What can hang from each mark:
dusa: pafora pozad
pozad: bogit dusa gemi gumu
gumu: pafora pozad sofi
bogit: pozad
fifi: susoz
pafora: dusa gepip gumu nofas susoz
gemi: pozad sofi
nofas: kuno pafora
kuno: nofas
zoso: gepip
susoz: fifi
gepip: kuno mazo sofi zoso
sofi: gemi gepip
mazo: gepip

In the rows, 128 means zero.
Known rows, with every way that one mark hangs from another:
sofi(gemi(pozad) gepip(mazo)): [158 137 134 102 122 140 116 110 116 159 164 142 164 125 115 125 100 122
 120 128  99 112 126 129 157 159 123 143 116 125 152 133 115 172 149 139
 111 130 140 104 190]
pozad(bogit gemi gumu(sofi(gepip))): [139 137 133 145 125 111 150 137  70 169 133 101  88 141 129 145 142 150
 123 133  70 132 114 150 148  72 129 123 127 107 167 124 175 110 133 144
  93 124 113  91 197]
nofas(kuno pafora(dusa(pozad(gemi)) susoz(fifi))): [127 158 147 151 160 104 118  97  48 140 178 100  97 166 142 135 131 191
 117 130 111 155 120 141 125 171 131  75 132  87 168 124 109  85  93 161
 144 124 123 142 181]
gumu(pozad(bogit dusa gemi) sofi(gepip)): [136 155 139 139 131 120 157 134  57 163 142 105  82 158 110 138 128 133
 112 145  60 137 110 131 129  85 131 123 145  96 177 134 171 120 144 156
 108 123 111  86 228]
fifi(susoz): [121 137 129 134 127 117 143 136 119 127 117 124 114 126 120 151 120 134
 133 125 136 129 126 130 130 147 136 139 126 117 135 126 144 121 127 137
 140 129 136 119 119]
mazo(gepip(kuno(nofas(pafora(dusa(pozad)))))): [156 148 145 108 144 117 130  73  96 140 168 112 166 154 133 130 115 160
 113 145 122 121 134 128 136 132 112  88 141 107 134 123 111 131 119 165
 164 144 130 125 252]
mazo(gepip(kuno(nofas) sofi(gemi(pozad(dusa))))): [163 206 142  83 138 117 120  95 121 151 214 124 191 136 130 142 123 134
 125 152  83  95 108 123 178 106 114 118 161 104 150 138 109 151 148 139
 140 128 122  74 216]
gepip(kuno mazo sofi zoso): [168 140 117  84 124 129 141 116 161 120 178 113 166  84 127 108 125 131
 137 135 129  93 139 135 172 107 110 150 134  99 149 118 146 160 120 170
 173 103 135 129 158]
mazo(gepip(kuno(nofas) sofi(gemi(pozad)) zoso)): [187 167 122  89 144 122 121  78 159 146 192 131 202 125 132 146 123 130
 139 152  83  78 112 131 205  95 111 124 147 104 149 135 121 141 147 143
 151 121 139  71 215]
pozad(gumu(pafora(dusa nofas(kuno) susoz) sofi)): [148 104 158 196 171 103 133  81  88 148 140  97  98 152 146 154 138 182
 114 127 106 131 116 116  72 129 128  80 118  89 172 135 122 123 102 117
 188 121 124 130 205]
nofas(pafora): [122 125 128 135 116 127 135 123 112 134 145 116 125 129 127 135 129 138
 124 125 134 127 130 135 128 132 126 100 120 129 125 120 132 127 121 137
 146 129 119 138 153]
dusa(pozad(bogit gemi gumu)): [128 129 126 134 136 109 143 147  58 161 126  92  96 169 137 132 119 159
 119 126  80 146 122 139 156  80 126  96 133 110 155 123 153 115 129 165
  96 128 109  80 128]
gumu(pafora(dusa gepip) sofi(gemi(pozad))): [165 129 154 156 160 126 119 100 113 161 170 141 156 136 125 112 131 143
 123 139  78 110  94 111 107 151 132 112 122 119 147 139 118 138 140 138
 138 125 138  96 230]
bogit(pozad(dusa gemi(sofi(gepip(kuno))) gumu)): [146 151 146  90 113 117 151 126  92 172 144  83 138 164 126 123 119 149
 121 140  88 145 130 124 155 138 124 117 158  94 187 135 132 137 144 167
  94 117 110  82 201]
zoso(gepip(kuno)): [122 137 120  98 122 138 134 115 143 151 139 124 136 114 136 122 120 130
 132 134 142 119 127 126 140 135 125 131 140 110 141 125 146 133 132 144
 132 129 124 124 147]
kuno(nofas(pafora(dusa gepip susoz(fifi)))): [150 157 166 161 162 117 126  98  68 146 170 113 124 157 143 141 141 172
 117 136 114 136 134 136  85 169 131  94 142 113 143 133  96  77  94 134
 153 133 132 158 191]
kuno(nofas(pafora(susoz))): [135 136 141 153 145 117 135 107  88 137 158 110 115 151 136 173 126 155
 122 127 122 126 129 139 111 125 128  79 135 116 129 128 121 108 119 134
 168 133 130 135 157]
pafora(gepip(zoso) gumu(sofi)): [157  98 143 163 167 119 136  82 115 148 111  89 130 127 129 103 144 164
 133 132  90 112 111 134 125 131 127 124 143 119 147 140 135  93 112 129
 129 117 140 126 166]
pafora(dusa gepip gumu(pozad) susoz(fifi)): [163 147 162 169 194 125 113  87  73 158 126  86 121 163 134  97 127 169
 114 134 103 146 118 111  83 174 137 116 151 101 158 140 100  62  95 109
 130 124 138 140 138]
gemi(pozad): [140 137 128 124 139 132 123 124 126 141 121 134 133 150 128 121 121 122
 131 129 112 124 126 121 128 140 130 120 129 125 134 128 118 136 139 124
 131 125 127 106 139]
sofi(gemi(pozad)): [143 142 130 121 139 131 109 124 129 145 152 142 155 142 128 134 114 123
 127 129  99 118 113 120 155 140 129 123 124 127 138 134 111 144 150 125
 115 128 131  92 130]
pafora(dusa gepip nofas(kuno) susoz(fifi)): [138 146 166 175 155 119 106  86  77 138 146 124 110 158 152 129 144 187
 120 128 118 144 131 125  75 172 133 105 133  98 170 147  69  81  89 106
 139 128 141 164 198]
nofas(pafora(gepip(kuno mazo sofi zoso) susoz)): [173 129 130 115 121 122 141  95 106 140 197 106 150  92 132 108 123 177
 134 130 115  94 130 144 140 115 120 102 140  89 159 124 143 120 106 174
 172 105 142 148 214]
kuno(nofas(pafora(dusa gumu(sofi) susoz(fifi)))): [157 165 171 171 199 103 128  81  73 143 168  73 110 155 143 148 156 181
 118 139 113 134 120 135  93 162 128 105 148 100 142 121 102  75  87 130
 190 122 129 147 154]
pafora(gepip(sofi) gumu): [148 140 145 140 139 124 130 107  91 151 133  93 144 122 133 107 155 165
 133 129 113 118 113 132 127 125 126 105 142 126 127 133 118  82 113 111
 127 119 137 128 149]
bogit(pozad(dusa(pafora(susoz)) gumu)): [143 132 156 135 131 114 133 123  85 157 134  91 114 159 129 122 109 156
 112 131  98 156 121 115  87 140 139  80 163 107 152 140 134 133 120 148
 145 119  99 111 131]
gepip(kuno mazo sofi(gemi)): [157 171 124  78 113 126 122 125 145 129 217 122 175  84 128 123 124 143
 129 132 130 100 120 132 182 111 111 151 125 106 141 117 126 168 131 154
 151 113 136 119 151]
sofi(gemi gepip(kuno(nofas(pafora)) mazo zoso)): [169 129 131 103 125 134 144  85 127 146 209 106 189 103 122 155  95 128
 115 131 110  91 142 152 187 132 107 126 114 109 159 131 133 173 132 174
 159 127 136 130 221]
dusa(pozad(gumu(pafora(susoz)))): [149  91 134 153 167 113 135 107  83 155 122  94 103 160 130 137 105 152
 123 125 107 129 118 116 101 131 136  90 135 105 150 131 143 119 113 146
 145 128 117 105 119]
sofi(gepip(kuno)): [146 143 131 106 120 138 130 110 123 138 142 128 150 113 124 120 115 117
 126 132 131 117 133 133 141 130 129 144 127 110 147 133 138 127 132 131
 123 128 133 132 180]
dusa(pafora pozad(bogit gemi)): [130 138 133 137 122 121 135 138  56 153 148 115 108 148 134 127 124 154
 121 130  99 142 108 130 143  85 132  78 134 115 131 128 151 125 126 172
 131 122 121  90 164]
pafora(nofas): [132 113 141 141 126 130 128 127 116 132 127 124 114 146 136 148 132 142
 124 127 134 127 133 126 114 132 126 109 121 129 136 134 108 129 123 117
 147 129 138 132 145]
pafora(gepip(mazo) gumu(sofi) susoz): [157 123 153 161 167 115 131  81  79 155 145  88 108 130 130 105 136 195
 125 123 106 122 109 131  92 139 128 121 146 108 144 132 122 104 104 131
 140 120 150 139 173]
nofas(kuno pafora(susoz)): [115 134 127 159 124 114 126  94  93 132 149 112 112 134 135 151 126 166
 125 118 127 135 124 140 115 127 131  77 124 103 144 125 118 110 112 126
 153 129 120 147 172]
gepip(kuno(nofas) mazo sofi(gemi(pozad)) zoso): [190 166 125  83 152 128 132 103 155 139 212 117 194 117 131 143 114 129
 132 140  95  80 129 132 199 116 104 137 134  99 155 126 120 178 144 164
 179 109 140  85 172]
mazo(gepip(kuno sofi(gemi(pozad)))): [166 182 121  82 118 126 106  97 146 148 193 141 187 116 127 120 128 138
 139 145  99  93 101 123 187 104 119 129 142 108 143 127 119 140 145 132
 129 123 133  83 204]
nofas(kuno pafora(susoz(fifi))): [117 158 130 154 138 115 118  95 100 133 162 104 100 143 138 143 139 164
 130 122 131 140 128 140 116 145 133 104 130  98 153 122 105  99  90 126
 157 126 107 157 149]
kuno(nofas(pafora(gepip gumu susoz))): [143 132 159 178 163 117 136  79  52 163 146  75 126 159 141 149 130 186
 117 120 108 127 120 141 100 136 129  58 142 120 131 139 104  71 107 117
 150 134 139 140 169]
gepip(kuno(nofas(pafora)) mazo sofi(gemi) zoso): [171 155 124  91 128 122 145 104 143 132 233 100 187  94 131 155 121 145
 127 135 115  86 134 149 198 106 100 116 124 104 147 117 133 171 126 178
 194 111 132 121 181]

Rows:
[141 115 157 164 143 132 125 103  89 150 132  86 136 136 143 134 133 161
 115 122 141 131 119 119 108 140 128  74 126 132 122 141 110 122 105 107
 175 121 136 133 134]
dusa(pafora(gumu nofas))
[113 155 138 126 107 110 145 152  63 145 152 117 117 137 135 132 140 145
 124 138  88 143 117 123 150  83 128 112 148 111 155 131 130 124 145 172
  95 116 113  80 172]
pozad(bogit dusa gemi(sofi))
[155 103 126 138 137 137 146  95 146 142 154 113 160 112 129 102 112 121
 132 131 114  99 122 125 131 114 127 118 126 109 151 143 143 133 120 155
 149 120 128 128 182]
gumu(pafora(gepip(kuno zoso)))
[151 113 163 140 126 134 129 114  93 142 149 128 137 135 136 110 125 169
 109 126 127 129 143 123  89 160 118 111 117 129 145 138  94 142 114 136
 142 129 156 155 213]
pafora(dusa gepip(mazo) nofas)
[123 127 169 159 117 127 138 132  52 163 173 106 117 149 142 131 130 172
 109 128 104 138 110 126 104 142 133  55 136 128 150 159 130 119 113 136
 128 121 135 125 204]
pozad(dusa(pafora(gepip nofas)) gemi)
[139 128 148 139 130 118 150 129  85 164 154  88 135 124 127 113 139 143
 122 132  95 118 118 123 105 119 126  95 145 119 154 139 151 122 114 138
 130 120 101 115 171]
pozad(dusa gumu(pafora(gepip(sofi))))
[141 156 149 154 154 118 154 116  41 174 136  69  91 159 114 128 127 145
 108 139  57 139 103 133 133  88 131 111 148  97 174 137 160 101 135 145
 111 122 113  86 202]
pafora(gumu(pozad(bogit dusa gemi) sofi(gepip)))
[170  94 122 139 156 132 142  94 142 143  98 119 113 137 105 136 124 121
 131 146  89 110 124 123 130 130 128 146 135 104 165 132 167 127 134 133
 142 118 134 109 210]
gumu(pozad sofi(gepip(zoso)))
[127 101 133 172 135 114 143 105  71 161 113  79  96 180 141 150 120 159
 116 120 103 137 131 120 112  78 122  74 115 102 164 130 115 142 111 141
 160 136  97  97 177]
dusa(pozad(bogit gumu(pafora(nofas(kuno)))))
[150 145 153 147 164 125 122  92  81 156 155  80 117 139 135  96 131 178
 124 121 122 131 125 132 101 163 131 136 148 113 150 135  97  92  85 129
 129 123 136 155 122]
pafora(gepip(mazo) gumu susoz(fifi))
[165 124 119  97 122 123 128 121 149 125 186 127 169  83 122 129 125 137
 132 136 104  97 123 137 184 118 113 145 125 119 146 125 137 161 132 162
 145 109 140 115 146]
gepip(mazo sofi(gemi) zoso)
[167 139 141 135 161 120 147  91 127 167 185  90 152 130 127 170 120 128
 120 137  95  97 112 131 151 106 120 134 122 103 163 134 153 155 132 134
 156 131 119  92 204]
pozad(gumu(pafora sofi(gemi gepip(kuno(nofas)))))
[156 124 119  98 131 133 141 109 159 122 161 113 161  99 127 103 103 126
 127 127 130 106 144 134 160 123 113 154 127 105 152 126 141 170 123 170
 157 114 133 135 143]
gepip(kuno mazo zoso)
[183 154 117  77 133 131 122 111 158 137 202 127 192  96 126 113 110 128
 135 137  98  85 123 128 198 120 110 147 128  98 159 124 130 177 142 166
 160 103 138  93 160]
gepip(kuno mazo sofi(gemi(pozad)) zoso)
[150 133 163 138 132 134 122 107 101 137 152 128 152 133 146 110 125 160
 115 130 127 124 135 121 101 144 123 109 123 112 150 143  98 117 118 128
 141 128 153 148 209]
pafora(dusa gepip(kuno) nofas)
[152 145 151 127 127 123 123 122 101 134 144 141 152 109 132 105 152 155
 129 139 110 122 123 127 112 138 125 113 136 122 132 131 120  99 124 128
 126 119 144 135 198]
pafora(dusa gepip(sofi))
[166 124 131 105 128 137 158  86 125 143 177  98 172 113 123 143 102 128
 118 130 124  97 156 152 160 130 108 122 120 106 155 127 141 164 122 172
 176 126 132 143 225]
sofi(gepip(kuno(nofas(pafora)) mazo zoso))
[141 132 142 127 139 117 124 128  73 131 117 136 127 143 130 110 119 140
 116 137  99 143 132 122 117 105 129 120 134 112 134 123 117 121 133 167
 124 131 126 109 163]
pafora(dusa(pozad(bogit)))
[144 171 127  86 131 127 130 109 141 156 195 123 164 108 141 167 137 142
 135 144 122  98 115 134 178 117 114 123 146 108 138 126 136 135 143 139
 151 126 132  97 162]
zoso(gepip(kuno(nofas) sofi(gemi)))
[121 142 124 132 108 115 139 145  86 146 140 124 116 136 139 141 148 150
 135 134  98 138 116 128 159  76 127 114 134 115 142 122 130 117 143 159
 102 117 127  81 168]
pozad(bogit gemi(sofi))
[128 119 140 148 146 107 127  96  74 143 123  90 134 153 134 123 118 173
 109 123 113 149 140 128 121 156 117  73 120 105 155 119 122 128 108 145
 144 133 106 133 180]
nofas(kuno pafora(dusa(pozad(gumu))))
[134 159 140 128 131 113 123 147  76 164 150 112 145 147 131 125 104 125
 109 129  56 134 119 121 152  93 127 118 139 114 164 136 130 148 149 148
  91 128  92  68 121]
sofi(gemi(pozad(bogit dusa gumu)))
[130 158 133 174 175 119 122  73  88 153 141  53 102 170 131 136 129 171
 120 121 123 146 122 126 113 151 130  89 138  90 161 124 107  86  86 108
 171 124 105 144 130]
nofas(kuno pafora(gumu(pozad) susoz(fifi)))
[146 144 154 150 171 102 133 116  40 152 137  88 102 156 136 111 140 179
 114 137  76 145 102 134 134  98 126 101 140 102 147 122 134  93 124 169
 127 121 134  92 172]
pafora(dusa(pozad(bogit gemi)) gumu(sofi))
[174 108 126 105 131 141 122 100 133 153 155 142 174 114 113 123  92 114
 123 131  83  99 130 134 174 156 122 147 117 120 164 138 129 172 148 152
 117 122 143 103 189]
sofi(gemi(pozad) gepip(mazo zoso))
[153 133 141 117 144 130 150 109 102 152 138 105 106 137  99 120 114 132
 111 141 101 124 131 116 106 148 122 152 144 105 168 130 154 166 131 150
 142 124 121 119 223]
gumu(pozad(dusa) sofi(gepip(mazo)))
[130  98 141 186 147 116 134  93  94 154 134  89 101 160 146 165 121 167
 118 115 118 131 124 122  94 116 130  69 115 100 167 140 116 125 105 110
 170 128 115 129 157]
pozad(gumu(pafora(nofas(kuno) susoz)))
[156  99 145 144 140 127 128 105 118 130 123 139 161 114 132  97 123 140
 122 135  98 122 133 128 120 149 128 121 130 123 146 144 126 109 124 143
 115 122 145 140 186]
pafora(dusa gepip(zoso))
[177 134 120  93 132 129 122 118 148 139 181 134 174 105 121 123 119 130
 135 136  89  93 121 130 185 129 115 137 127 116 151 126 128 168 143 157
 147 106 140  92 154]
gepip(mazo sofi(gemi(pozad)) zoso)
[137 136 120  83 108 129 128 123 134 158 184 134 146  90 127 136 133 150
 133 136 124 107 117 132 163 137 115 135 133 124 137 119 143 158 137 153
 132 122 134 112 160]
zoso(gepip(mazo sofi(gemi)))
[147 149 122 102 108 117 113 106 138 137 179 143 163 103 124 136 143 145
 136 144 107 106 101 131 173 103 120 128 136 129 128 129 127 124 136 125
 112 128 134 105 191]
mazo(gepip(sofi(gemi)))
[154 150 154 165 183 121 120  93  76 150 145  73 116 159 130 117 123 162
 110 132 118 147 125 119  95 169 133  98 140  99 152 123 111  77  93 124
 169 121 121 149 126]
nofas(pafora(dusa gumu(pozad) susoz(fifi)))
[156 133 126 119 153 128 143 103 152 123 152 110 161 129 137 145 116 119
 129 135 118 105 140 136 160 110 116 132 136 107 144 134 130 140 128 149
 162 121 134 119 140]
gepip(kuno(nofas) zoso)
[138 142 150 140 141 121 138 114  98 131 156 118 146 139 134 151 130 143
 112 132 125 131 141 135 116 142 118  89 122 127 123 123 115 127 124 139
 168 134 129 142 181]
kuno(nofas(pafora(dusa)))
[150 117 162 155 174 111 116  86  42 144 134  90 126 148 134 115 112 183
 109 127 114 142 121 126 100 164 133  68 138 106 137 127 104  84 107 147
 155 126 141 138 146]
nofas(pafora(dusa(pozad) gumu susoz))
[142 122 152 167 160 123 119  91  70 154 123  97 126 139 137 112 126 175
 124 121 108 131 111 131  99 139 138  96 145 118 138 146 112  71 112 110
 113 127 145 137 135]
pafora(gepip gumu susoz)
[125 122 141 167 137 119 117  94  96 130 132 122 100 152 145 161 128 171
 123 120 129 134 126 129 102 127 131  88 124 103 154 141  94 111 114 106
 156 128 140 139 164]
pafora(nofas(kuno) susoz)
[139 121 133 142 132 116 131 130  66 158 111  98 122 145 135 119 118 151
 118 128 103 143 124 116 123  87 130  92 137 116 133 123 151 134 116 155
 135 125 100  91 137]
dusa(pafora pozad(bogit gumu))
[144 117 154 163 163 120 131 102 106 144 121  86 102 151 137 142 149 168
 124 128 121 124 116 126 110 131 125 110 130 121 140 130 110 110 111 107
 164 122 141 126 149]
pafora(gumu(sofi) nofas)
[167 115 124  92 122 141 142  98 142 134 154 121 165  93 119 107  98 116
 125 131 122 102 147 139 159 132 117 160 123 103 162 133 144 163 126 164
 141 118 138 138 193]
sofi(gepip(kuno mazo zoso))
[186 142 131  93 151 140 132  84 139 153 187 125 195 125 123 143  87 112
 121 135  88  88 137 136 188 140 112 147 124 104 168 140 119 181 150 158
 146 124 144  95 207]
sofi(gemi(pozad) gepip(kuno(nofas) mazo zoso))
